Each row was made from one path, in order. Every step used is in the known rows, and no mark comes twice. Write each row's path.
In the rows, zero is written as 100.
Known rows:
B/P/S: [ 92, 102, 104, 111, 119,  90, 121, 114,  87, 142,  85, 106,  76,  87, 105,
  89, 117,  88,  91, 109, 129, 108,  66, 110,  75, 111,  64, 102,  91, 107,
 117, 103, 112,  83,  84, 106,  91,  98, 124,  90,  69,  98, 112, 104,  79,
  80]
T/S/L: [ 91, 103,  64,  89, 124, 102,  85, 100,  95, 147, 107,  97,  79, 149, 106,
  96,  93, 116,  82,  64,  95,  93, 124, 135,  89, 113,  94, 104, 110,  87,
  77, 116, 112,  85, 118, 100, 117,  66,  99,  83, 107,  86, 100, 110,  84,
  71]
B/P: [109, 103,  92, 100, 111,  92, 115,  91, 105, 137, 116, 103, 103, 101, 110,
 108, 108, 123,  83,  85, 125,  99,  66, 122,  65, 106,  65, 106,  81,  96,
  64, 109,  99, 100,  94,  98,  80,  99, 113,  61,  72,  90, 106,  94,  85,
  80]
K/T/S: [119, 101,  84, 107, 105, 126, 112, 117, 116, 104, 120, 102, 109, 126, 107,
  86,  83, 106, 117,  81,  87,  96, 118, 131, 103, 104,  84, 103,  84, 105,
 116,  96,  85, 112, 108, 134,  98,  92,  72, 103, 104,  90,  96, 103,  95,
  94]
K/T/R/P: [124, 106, 116,  99, 113, 142, 109, 110, 133,  89, 138,  58,  93,  94,  93,
 116,  94, 126, 112, 109,  94,  82, 105,  80,  80, 104,  85, 122, 104, 108,
 127,  94,  72,  99, 125, 145, 107, 105,  85,  87, 103,  92, 105, 109, 117,
 109]
K/T/B/P/S/L: [ 99, 110, 116, 120, 141,  86, 102, 127,  72, 129,  90,  89,  94,  80,  88,
 101, 108, 101, 121, 129,  74,  87,  84, 108, 104, 112,  69,  77,  99, 110,
 131, 130,  69,  66,  91, 103, 119, 125, 114, 126, 118,  88, 103,  88,  74,
 107]
H/G: [ 85,  80,  82,  98,  90, 101, 104,  79, 111, 114, 101, 103, 110, 120, 109,
 101, 101, 139,  77,  54, 117, 117, 110, 117,  73, 102,  88, 128,  96, 117,
  81, 103,  97, 113, 111, 106,  89,  93, 117,  84,  77,  71, 102,  92,  97,
  70]
B/L: [ 71,  78,  80,  77,  96, 122, 105,  69, 106, 135, 101,  94, 127, 116, 111,
 102,  91, 126,  66,  73, 132,  89,  70, 141,  62, 116,  81, 125,  77, 117,
  91, 100, 101,  93, 106,  87,  83,  68,  94,  77,  76,  84, 103,  92,  93,
  64]
H/S/P/K/T/R: [ 99, 126, 112,  95,  93, 111,  80, 119,  87, 104, 117, 110,  61,  72, 108,
  92, 127,  92, 145, 123,  62, 125, 103,  88, 109,  92, 128,  95, 100, 106,
 141,  79,  97,  92, 103,  94, 101, 104,  97, 126, 136, 121, 119, 113,  85,
 168]
T/B/P: [126,  99, 104, 104, 136, 116,  83,  87, 112, 129, 103,  98,  93, 104, 108,
 118, 109, 140,  90,  95, 109,  75,  66, 116,  75, 110,  65, 108,  82, 102,
  52, 128,  71,  92,  91,  98,  95, 108, 104,  60, 100,  99,  84,  87,  84,
  79]
S/P/K/T/R: [104, 113, 109, 101,  89, 115,  95, 119, 100, 103, 131,  91,  77,  58, 105,
  93, 123, 113, 136, 107,  89, 132,  68,  86,  80,  99, 111,  97, 110, 107,
 138,  88, 101,  82, 101, 101,  93, 126, 103, 133, 133, 118, 101, 102,  95,
 161]
P/K: [ 81,  90,  84,  99,  89, 109, 102, 100, 108, 106,  99, 102,  92,  94, 118,
  94, 105, 123,  91,  77, 124, 114,  69,  96,  64, 105,  93, 100, 111, 105,
  94,  89, 133,  84,  93,  77,  83, 103, 109,  98,  83, 102,  98, 115,  86,
  93]
B/P/K/T/G/H: [141,  92, 109, 119,  62,  69, 148, 118,  94,  50,  99, 116, 114,  66,  92,
  96, 102,  67, 115, 123,  84, 115,  73, 103, 106, 108, 105,  63,  91, 105,
  81, 106,  89, 127,  88, 101,  90, 128,  95, 135,  98, 124,  79, 100, 129,
 141]
G/P/K/T/R: [ 99, 102, 115,  95,  74, 132, 123, 106, 117,  71, 115,  70,  79,  49,  98,
 102, 102, 102, 114, 111, 101, 111, 102,  70, 104, 102, 100,  84,  92,  87,
 124, 105, 101, 116, 103, 124,  97, 105,  81, 126, 129, 132, 109, 117, 125,
 150]
G/P/K/T: [ 91, 110, 103, 101,  81, 108, 141, 114, 111,  78, 102,  80, 112,  69, 101,
  94, 101, 106, 106,  90, 123, 114, 102,  84, 103,  94,  92,  87,  92,  81,
 128,  97, 117, 116,  93, 114,  83, 113,  87, 121,  89, 103, 107, 117, 113,
 127]
G/H/R/T/S/P: [106, 109,  91,  78, 100,  88,  70, 127,  90, 102, 108, 100, 112, 148,  68,
 108,  99,  86,  93, 114,  97,  88, 179, 103, 106,  87, 138, 120, 121,  82,
 121,  70,  77, 104, 109,  91,  96,  76, 103,  93, 101, 108, 111,  71, 119,
  86]
K/T: [ 92,  95,  84, 111,  89, 124, 119, 102, 118, 102, 125,  87, 134, 100, 103,
 101,  86, 129, 102,  68, 102, 103,  90, 108,  77, 104,  82, 104,  95, 118,
 121,  95,  93,  96, 104, 107,  81, 110,  91, 101,  94,  76, 102, 104,  89,
  95]
S/L: [ 67, 109,  62,  96, 113, 104,  93,  90, 100, 139, 115,  83, 114, 125, 102,
 115,  95, 138,  68,  53, 116, 104,  94, 118,  63, 110,  90, 107, 124,  99,
  85, 109, 118,  73, 114,  72, 102,  81, 110,  83,  87,  73, 106, 106,  82,
  64]
H/S/P/K/T/B: [103, 134, 114, 104, 124, 104,  59, 117,  83, 104,  93, 114,  90,  93, 117,
  99, 124, 112, 142, 115,  75, 105,  93,  86, 112,  85, 123,  95, 105, 104,
 115,  93,  95,  83,  90,  81,  98, 125,  97, 116, 119,  99, 100,  99,  72,
 142]
G/H/B/L: [ 65,  83,  67,  77,  77, 104, 117,  48, 109,  90,  87, 110, 144, 127,  97,
 124,  86,  86,  66,  88, 111,  67, 109, 109,  99, 112, 116, 129,  77, 102,
  93,  95,  93, 104, 100,  43,  95,  74,  98,  80, 110, 124, 106,  72, 110,
  48]
R/P/K/T/B/L: [119,  88, 135,  94, 116, 118,  91, 116, 109,  91,  91,  82, 122,  73,  95,
 104,  92, 123, 124, 139, 103,  62,  71,  94,  93, 109,  88, 107,  81, 112,
 121,  96,  77,  89, 105, 115, 110, 115,  88,  95,  92,  83,  96,  85, 106,
 110]
R/T/B/P: [137, 103, 125, 102, 150, 115,  73, 106, 110, 121, 117,  82, 132, 103,  87,
 102,  94, 132,  97, 121, 109,  65,  95, 100,  80,  99,  67,  90,  95, 100,
  73, 106,  68,  89, 102, 108, 100, 110, 107,  58,  83,  96,  90,  73,  84,
  64]
G/P/S: [ 64, 106,  86,  93, 113, 115, 125,  98, 103, 116,  75,  78,  72,  97, 107,
  86, 100,  92,  67,  75, 144, 109, 111,  86,  91, 102,  80, 111, 120,  81,
 131, 109, 134,  92,  95, 115,  93,  79, 101, 106,  75, 106, 113, 126, 105,
  80]
H/B/P/S: [ 86, 100, 105, 100, 131,  78,  97,  82,  98, 135,  78, 120,  81,  99, 104,
  99, 113,  81, 103, 121, 114, 100,  80, 101,  91, 102,  87, 105,  86, 100,
 109, 103,  97,  85,  97,  84, 107, 112, 119,  88,  86, 106, 112,  85,  76,
  67]
S/T/G: [ 93,  84,  96, 105,  86, 102,  78,  72, 103, 105, 114, 105, 101, 113, 106,
  91,  86, 115,  77,  59, 102, 119,  65, 119,  96,  93,  93, 102, 118, 113,
  61, 106, 123, 105, 103, 114,  97,  99, 103,  97,  93,  67,  77, 109,  93,
  96]
T/S/P/K: [110, 113,  86,  93, 118,  92,  80, 119,  89, 141, 100, 124,  50, 109, 113,
  73, 127,  98, 108,  87, 109, 122,  92, 116,  95,  98, 114, 100, 111,  84,
  99,  93, 127,  87,  92, 101,  98,  95, 103, 110,  96, 105,  88, 100,  84,
 117]
R/P/K/T/G/H/S: [130, 111, 113, 109,  86,  83, 117, 122,  97,  37,  80, 108, 105, 104, 101,
 104,  85,  56, 121, 128,  73,  96, 136,  66, 129,  91, 148,  92, 121,  94,
 104,  83, 104, 126, 107, 113, 110,  95,  87, 113,  85, 105,  98, 124, 141,
 124]

Write each row's path:
[ 91,  94, 106, 100,  63,  87, 142,  99, 102,  72,  88,  93, 115,  63,  98,
  85, 104, 107, 109,  88, 112, 126, 128,  89, 114,  85, 106,  95,  80,  86,
 116, 107, 105, 137, 103, 124,  96, 109,  99, 122,  87,  88, 111,  98, 120,
 130]  H/G/P/K/T
[135, 100,  97, 111,  85,  77, 125,  73, 112,  61, 106, 114, 132, 106,  86,
 119,  91,  67, 116, 116,  63,  93, 103, 106, 120, 107, 120,  88,  80,  97,
  64, 111,  58, 137,  99,  98, 108, 133,  93, 108, 117, 119,  88,  76, 131,
  98]  K/T/G/H/B/P
[106, 106,  92,  97, 118,  86,  94,  61, 116, 131, 110, 113, 106, 115, 106,
 119, 111, 107,  95,  99, 109,  91,  80, 109,  85, 104,  84, 108,  70,  94,
  67, 105,  84, 109, 100,  78,  99, 114, 115,  54,  89,  97, 107,  79,  84,
  63]  H/B/P
[103, 127,  76,  90, 100,  91,  79,  79,  86,  97,  92, 122,  85, 144, 109,
 102, 107,  74,  77,  65,  91, 114, 119, 107, 110,  98, 150, 119, 133,  86,
  62,  94, 108, 114, 100,  81,  95,  74, 107,  99,  99, 112,  92, 108, 117,
 102]  T/G/H/S/P
[ 78, 136,  66,  90, 105,  91,  92,  94,  84, 114, 102, 111,  97, 136, 107,
 113, 118,  91,  77,  65, 105, 107, 124,  96, 105,  89, 135, 127, 122,  82,
 106,  88, 116,  97,  92,  51,  78,  73, 113,  88,  94, 113, 109, 108, 104,
  90]  G/H/S/P
[133, 105, 112, 115,  64,  60, 131, 112,  80,  53,  87, 133, 105,  83, 103,
  97, 101,  47, 130, 137,  63, 112, 108,  97, 131, 101, 125,  63,  82, 100,
  73,  99,  92, 134,  88,  95,  93, 106,  92, 121, 106, 132,  97, 110, 126,
 142]  B/P/K/T/G/H/S
[106,  89, 107, 103,  71, 132, 113, 111, 115,  75, 126,  88,  87,  58, 107,
  98, 101, 110, 130, 110,  83, 117,  78,  82,  84, 110, 102,  91,  98, 125,
 133,  94,  99,  91, 105, 108,  98, 119,  88, 126, 133, 123, 102, 114,  99,
 139]  P/K/T/R
[124, 108, 104, 110, 105,  62, 119, 137,  71, 128, 113, 116,  88,  83,  97,
  85, 107,  83, 140, 134,  71, 104, 100, 133, 114, 103,  81,  58,  72,  87,
  98, 114,  94,  98,  99, 103, 117, 109, 101, 112, 109,  96, 109, 100,  88,
 134]  B/P/K/T/S/L
[110, 113, 114, 107, 122,  91,  53,  82,  85, 132, 101, 117,  89, 112, 109,
 113, 115, 107, 105, 111,  90,  80,  98, 106, 126,  85,  75, 101,  59,  98,
  56, 116,  91,  95,  82,  85, 100,  98, 105,  55, 118,  93, 108,  93,  66,
  92]  H/S/T/B/P
[119,  89, 104,  99, 114, 120,  80,  85, 115,  93, 115,  88, 133, 125,  87,
  84,  65, 108,  79,  79, 107, 104, 103, 104,  73, 105, 102,  90, 140, 111,
  71,  87, 103, 109, 128, 133, 105,  88,  98,  92,  64,  77,  82, 104, 102,
  66]  R/T/G
[113,  94, 118,  89, 108, 125,  92, 114, 123,  98, 109,  74,  57,  80, 107,
 111, 107, 120, 101, 114, 118,  89,  78,  60,  71, 104, 102, 118, 118, 103,
 107,  87, 113,  87, 117, 115, 110,  93, 107,  81,  97, 113, 103, 118, 113,
 111]  T/R/P/K
[ 88,  72,  80,  86,  52, 108,  96,  76, 105,  64,  88, 111, 111, 138,  93,
 135,  82, 113,  67,  80,  88, 106, 120, 101,  78, 109, 140, 127, 124, 109,
  61, 102,  73, 120, 111,  86,  89,  82,  96, 100, 112, 110,  93,  99, 139,
  83]  T/G/H/R
[ 62,  99, 109,  78, 113,  87,  67,  94,  73, 102,  66,  79, 108, 116,  69,
  98,  77,  76,  73, 125,  92, 102, 160,  86, 103,  98, 126,  85, 152,  76,
 112, 102,  92, 102, 135, 130, 135,  65, 114, 121,  81,  77, 130, 104, 128,
  87]  H/R/T/G/P/S/L
[ 79, 114,  95, 104, 107,  93, 113,  97,  80,  91,  78,  73,  92,  92,  82,
  83,  81,  68,  89,  85,  84, 121, 117, 106, 117, 104, 106,  76, 134,  83,
 127, 126, 109, 101, 113, 139, 127,  92,  91, 157,  98,  78, 106, 123, 121,
 121]  K/T/G/P/S/L
[110, 118,  77,  92, 135, 107,  72, 109, 100, 152, 113, 110,  63, 137, 107,
  88, 115, 115,  92,  67, 108, 114, 103, 130,  88, 101,  99, 117, 108,  87,
  89,  98, 107,  91, 100, 113,  98,  85,  96,  89,  93,  89,  90,  95,  85,
  92]  T/S/P
[114,  98, 111,  97, 141, 138,  64,  99, 123, 105, 112,  71, 134, 121,  90,
 100,  78, 141,  85,  89, 119,  73, 106,  82,  80, 105,  83, 104, 127, 113,
  94,  94,  90,  82, 115, 106, 102, 102,  95,  77,  89,  88,  89,  89,  84,
  56]  R/T/B
[118, 114, 104, 102, 123,  82, 109, 152,  93, 110, 105,  85,  86, 102,  94,
  91,  93,  97, 127, 120,  82,  87, 129, 100, 111,  96,  98,  82, 109,  78,
 126,  92, 112,  87, 118, 124, 129, 104,  95, 107,  88,  71, 106, 113, 100,
 120]  R/P/K/T/S/L
[105,  99,  93, 111,  55,  91, 119, 105,  93,  40,  81, 125, 114,  96, 107,
  98,  84,  63, 117, 107,  64, 114, 122,  87, 132,  99, 146,  79, 115, 106,
  94,  91, 104, 126, 101,  90,  96,  96,  83, 140, 110, 128,  94, 127, 122,
 134]  P/K/T/G/H/S
[118,  93,  96, 109,  90, 112, 119, 128, 107,  94, 103, 113,  90,  97, 109,
  77,  96,  93, 132, 106,  94, 109, 105, 110, 107, 107,  96,  82,  87, 109,
 124,  90, 107, 103,  98, 118, 101, 105,  80, 118, 112, 106,  95, 109,  93,
 120]  P/K/T/S
[111, 107, 112, 111,  94,  69, 116,  97, 100, 101, 111, 119, 119,  72, 101,
 105, 114,  93, 141, 136,  84, 100,  75,  93, 103,  99,  96,  73,  61, 103,
 104,  90,  89, 105,  93,  79, 102, 146, 107, 104, 102,  98, 109,  81,  86,
 117]  H/B/P/K/T
[ 64,  86,  69,  88,  59, 108, 115,  93, 109,  77,  97,  95, 123, 133,  92,
 141,  98, 127,  68,  82, 115,  93, 131,  93,  75, 103, 123, 141, 108, 104,
  97,  92,  85, 102, 102,  60,  75,  82, 101,  80, 110, 116, 114,  96, 115,
  73]  G/H/R
[ 74,  89,  92,  87,  84, 110,  73,  67,  83,  88,  83, 117, 126, 124, 101,
 115,  93,  85,  74, 104,  91,  61, 122, 109, 142,  93, 112, 125,  66, 108,
  83, 109, 100,  94,  84,  50,  98,  62,  91,  75, 140, 122,  99,  86,  97,
  78]  G/H/S/T/B/L
[114,  91,  82, 112,  66, 112, 139,  99, 120,  48, 112,  92, 133, 113,  93,
 106,  74,  95,  89,  67,  81, 107, 104, 106, 103, 113, 119,  95, 121, 116,
  90, 101,  87, 120,  99, 105,  90, 102,  77, 131, 107, 109,  73, 103, 131,
 105]  K/T/G/H
[112,  96, 119, 111, 116,  96,  77,  89,  99, 130, 120,  99, 110,  96, 103,
 110, 115, 132,  93, 101, 113,  84,  60, 109, 103,  91,  61, 100,  69, 103,
  60, 123,  92,  86,  78,  93,  94, 122, 110,  62, 117,  85,  86,  81,  73,
  96]  S/T/B/P
[ 99,  93, 124, 112, 111,  61,  76,  67,  82, 112,  82, 127,  80,  93,  95,
  81, 108,  56, 105, 119,  85, 113,  67, 104, 129,  90,  98,  84,  89, 106,
  84, 107, 108, 100,  96, 104, 124, 125, 120, 109, 104,  90,  96,  86,  86,
  87]  H/B/P/S/T/G
[ 58,  73, 125,  84,  97,  89,  85,  66,  75, 109,  46,  98, 100,  84,  92,
  76, 106,  90,  77, 101, 123,  95, 116, 111, 145,  87,  85, 125,  68,  98,
 125, 130, 102, 105,  91, 119, 121,  80, 108, 109, 113,  82, 107,  76, 107,
  94]  H/G/P/S/T/B/L
[ 91, 100, 116, 106, 105,  69,  90,  90,  98,  63,  70, 100,  81, 114,  84,
 100,  93,  42,  82, 115,  98,  89, 118,  58, 142,  85, 133, 112, 143,  91,
 112,  87, 124,  94, 100,  98, 130, 113, 112, 109,  92,  95,  86,  96, 124,
  72]  R/P/S/T/G/H/B
[ 78,  98,  95,  91,  89, 128,  65,  74,  99, 114, 122, 105,  72, 114, 112,
 106, 104, 106,  94,  88,  82, 105, 114,  90, 117,  92, 101, 118,  85, 113,
  98,  93, 114,  97, 106,  93,  99,  74,  97,  72, 139, 110, 115, 120,  81,
 105]  H/S/T/R
[ 82, 103,  94,  89,  92, 105, 114,  94, 110, 103,  89,  85,  88,  83, 110,
 100, 107, 110,  75,  79, 147, 107,  94,  83,  83,  99,  93, 102, 110,  76,
  93, 106, 139, 110,  94,  98,  87,  94,  99,  99,  78, 115, 108, 123, 105,
 102]  G/P/K
[122,  86, 108,  94,  75,  87, 124, 149, 101,  52,  92, 101,  94, 112,  84,
 122,  99,  79, 129, 153,  81,  80, 169,  73, 120,  94, 135, 115,  96,  83,
 135,  75,  74, 117, 106, 108, 105, 102,  80, 109, 107, 111, 115,  96, 139,
 121]  G/H/R/P/K/T/S
[ 66, 109,  89, 101,  92, 103,  73,  85,  90, 123, 110, 116, 103, 126, 111,
 100,  97, 104,  87,  73, 106, 106, 112, 103, 120,  82,  94, 111,  85, 103,
  98,  88, 132,  93,  97,  80,  86,  81, 101,  68,  98,  73, 118, 121,  69,
  85]  H/S/T
[112,  82, 105, 113,  74, 112, 108, 104, 110,  70, 102, 109, 111,  82, 108,
  84,  84, 105, 122,  92,  79, 129,  68, 104,  85, 107, 113,  77, 118, 120,
  93,  94, 105, 107, 108, 118,  98, 122,  88, 138,  99,  91,  77, 111, 107,
 134]  P/K/T/G
[ 64,  70, 114,  96, 112, 108,  72,  82,  80, 122,  73, 103,  96,  88, 102,
  86, 100, 100,  81, 108, 118,  83,  64, 110, 117,  99,  77, 115,  91, 126,
 128, 111, 111,  64,  85,  83, 106,  95, 108, 105, 117,  93,  94,  82,  71,
  81]  P/S/T/B/L
[141,  97, 112, 115,  97,  82, 126, 135,  94, 107, 104, 124,  81,  80, 106,
  78, 110,  83, 141, 137,  83, 104,  91, 127, 112, 104,  77,  67,  60,  97,
  97, 102,  93, 115,  90, 122,  98, 118,  91, 106, 100, 111, 101,  99,  90,
 137]  B/P/K/T/S
[113,  87,  95, 113,  51,  93, 140, 114, 108,  35, 100, 101, 122,  81, 100,
  95,  82,  82, 108,  94,  86, 123,  88,  91, 103, 109, 126,  78, 125, 109,
  96,  93, 109, 117,  95,  97,  91, 116,  86, 147, 108, 126,  71, 110, 128,
 131]  P/K/T/G/H
[108, 107, 113,  99, 100, 121, 104, 108, 117,  72,  88,  77, 106,  70, 100,
 103,  99, 122, 114, 106, 106,  93, 101,  75, 112,  97,  92,  87, 100,  86,
 104, 117,  95, 107,  89, 112,  98, 123,  73, 118, 114, 115,  93, 107, 111,
 129]  G/P/K/T/B
[123,  98, 135, 109, 156, 100,  81, 123,  94, 123,  87,  89, 103,  83,  90,
  80, 100,  96, 103, 140, 113,  74,  92,  87,  94, 100,  67,  85, 109, 113,
 116, 103,  85,  74,  95, 118, 109, 110, 118,  89,  75, 101,  99,  82,  79,
  68]  R/T/B/P/S
[102, 111,  81,  93,  97,  76, 123,  73, 114,  96, 102, 110, 119, 116,  94,
 131, 106,  89,  81, 103, 111,  80, 106,  96, 101, 102, 104, 110,  79,  88,
  72, 103,  89, 113,  93,  52,  90, 107, 111,  70, 101, 131, 102,  73, 104,
  63]  G/H/B/P
[ 79, 103, 113, 109, 119,  86, 101, 126,  91, 119,  94,  80,  76,  92,  96,
  86, 109,  95,  83, 100, 136, 101,  89,  73, 100,  80,  78, 120, 122,  98,
 156,  82, 144,  68,  97, 117, 102, 103, 120,  93,  61,  60, 107, 112,  84,
  81]  R/P/S/T
